Each row comes from the steps of one walk. Every step used is in the known rows, and no mark comes twice. Write the walk behind each row, first mark first.
Known rows:
A, Y, G, T: [ 31  16  -4 -26  35  46 -15  28 -16   0 -54   9  -6 -50   4  33  18 -16
  -3 -12  46 -20 -39]
R, B, T: [-13   3  34  12 -50 -22  37 -83 -39 -11  63  24 -16  25  55  -3 -47  35
  10  37  17   3 -42]
D, G, T, B, R: [ -5  -3 -97  33 -19  29  39  38  75  13 -35  -1  62  -8 -15 -17   2 -47
 -41  -8 -28   9  28]
T, B, K, G: [-24 -26   1  20 -21  27   9  40  39   9  31  23  19 -26  26 -35  11  -1
  33  -5 -59  32  42]
K, B: [  3 -44  -6  26  -3 -85   7 -18   2  -8  24 -54   7  39 -16  -7  16   7
 -22  17  -7  14  33]
A, Y, G, T, B, K: [ 26 -20 -15   0  10  18   1  77  47 -23 -28  36  15 -45 -19  15  18  -1
  19  31   8  39 -25]
G, K, B, R: [ 19 -19 -46  55  -3 -80  -2   0  41 -21 -36 -15   8  52 -57 -24   4 -11
 -45  27 -36   4  41]
A, Y, G, K, B, R: [ 55   3 -48  38  11 -65 -44  39  26   6 -55 -16  -8   0 -41  20  16   3
 -28  19   5 -32   2]
A, Y, G: [ 48   6 -17 -15  15  41 -54  43 -38  29 -17  -1 -38 -53  23  52  21  -1
  -6   0  35 -37 -51]
R, B, K, G, Y: [  3   2 -14 -50  35  18  11 -37  12 -16  28  57 -14  -2  90  -8   6  32
  41 -22  32   5  61]
Y, G, K, B: [ -3 -13  33   3   6 -75 -32  39  21 -10  -9 -39  -3   5 -83   3   2  19
   8  -4  -9 -13   1]
G, T: [-12 -11  -3  -4  19  25  40 -22   3 -33 -32   6  11  15 -10 -21   6 -28
 -28  -1   0  21   8]
T, G: [-15   0 -26  -8  19  38 -33 -24 -39  57  -3 -34  -8  29  50 -16  -2   0
 -30 -28  -6 -25  -5]
D, G, Y, A: [  1  26  -3 -23   8  31  10  24 -18  13  18  11  -3 -36   7  56  14 -31
  34 -54  26  10   9]
Y, G: [-14   4 -12 -11  -7  34 -55  40 -31  28  -2  12 -15 -47  -3  14   1 -22
   1  -4  25  -9 -36]
R, B, K, G, T: [-30   0   3  -7  27   5  45 -41  35 -16  -8  57  28   8  68 -49  -8   6
  40 -32  10  38  47]
K, B, R: [ 18 -25 -82  60 -14 -81 -10 -15  15   6 -16 -19  18  32  -3 -18  15 -28
 -49  37  -2  17  39]
G, K: [  1 -13  30   2   7  20  15  10  17 -41 -18  -4 -30  41 -61 -13 -12   7
 -29  -8 -59  -9   6]
T, G, K, B, R: [ 11  -3 -56  42  15 -69 -29 -11  27  26 -41 -38  14  60 -22 -33  -1  -2
 -49  -2 -27 -18  37]
R, B, K: [ -1 -37 -25  16   5 -35  18 -35  19 -24  23  56  -9  50  59 -17 -21  22
   8  17   7  57  13]
G, K, B, T: [-19 -10  67  31 -42 -84  41 -16  -6 -35  38 -20 -11  36 -64  -5 -31  28
   8  32 -40   2 -19]
D, G, T, B: [-20 -15 -22  -4  -9  34  60  43  69   0   0 -31  54  -6 -30  -5   4 -19
 -15 -32 -32   0  15]
T, G, Y: [  8  12 -35 -65  48  52 -27 -27 -35  26  -6 -25 -22  18  52   9  12  10
 -27 -24  33 -38  16]

Which walk is each row?
[-34  18  11   2 -26  29 -11 -37 -69  54  31 -10 -12  14  56 -10 -33   8
  -7  -4  -6 -18 -50] => B, T, G
[-31 -17  -8  16   4  35   5  19   2  12  17  51  -6 -12  52 -27   2 -15
  32 -27 -42  32  38] => B, K, G
[ -7  51  46 -27 -13  30 -22 -38 -80  27  29  13 -17 -32  35  35  -4  -8
  42   1  50   1 -41] => B, T, G, Y, A
[ -8  31  -1 -58   9  47  -7 -40 -63  22  25  -1 -23   2  53  17 -17  17
  -3   1  33 -35 -21] => B, T, G, Y
[  0 -23   9   1 -13  20  40   4  47 -40  -9 -30  34   3 -44 -24  15  -8
 -28  27 -23  16   9] => G, T, B
[ 11  36  15 -35  22  35 -41 -25 -56  27   3  -8 -14 -18  32  27  21 -16
  18 -21  47  -2  -6] => T, G, Y, A
[  0  56  49 -34  -8  -2 -16 -82 -69  24  45  13 -13 -13  71  26 -18  24
  49   1  77  -5 -39] => R, B, T, G, Y, A
[ 23 -20 -76  49 -41  14  -6  13  35   0 -13  -5  22   4 -10 -21  15 -30
 -59  58 -35   8  14] => T, B, R
[-39  -6  42  30 -41 -73  55  16  15  -1  47 -21   6  28 -54  13 -42  24
  21 -22 -49  -9  -9] => D, G, K, B, T
[-25  28  54 -12  -6  -2   6 -63 -16  15  19  -3 -22  57  21 -22 -55  59
   2 -17 -21 -42 -37] => R, B, T, G, K
[-10   8  30 -15   6  32 -38  54   2 -13 -27  14 -25 -16 -70   5 -10   1
   1 -18 -21 -24 -29] => Y, G, K
[-18  -5  23  -7 -10  45  37   4  46 -10   0 -28  46 -26 -10 -41  20  -6
   3  -6 -34  -7  35] => K, G, T, B
[  5  34  42 -26   7  42 -13 -13 -40   2  17  19 -12 -56  29  21  30 -24
  51 -26  30   2  27] => K, G, Y, A
[-12 -43 -14  18  -6   1  44  35  60 -51 -11  32  33   7 -33 -26   2 -10
  -3  36 -30  73  16] => G, T, B, K
[ 42 -11  31   2  22 -71 -32  42  19  -7 -19 -48 -20   0 -64  34  17  34
   2  -3   1 -39  -7] => A, Y, G, K, B
[-23  15  -3 -23  19  39 -15  21 -11  -3 -42  22  15 -43 -18   0   4 -35
   5 -10  39   6 -25] => Y, G, T
[ 23  18  27 -20   3  21  -9 -13 -40 -29   8  18 -23 -27  -2  38  22 -24
  19   7  37  25   2] => G, Y, A
[ 18   8  66  12 -29 -66  -1  22 -21  -7  19 -16 -27 -16 -52  39 -17  42
  28  27   2 -33 -59] => A, Y, G, K, B, T
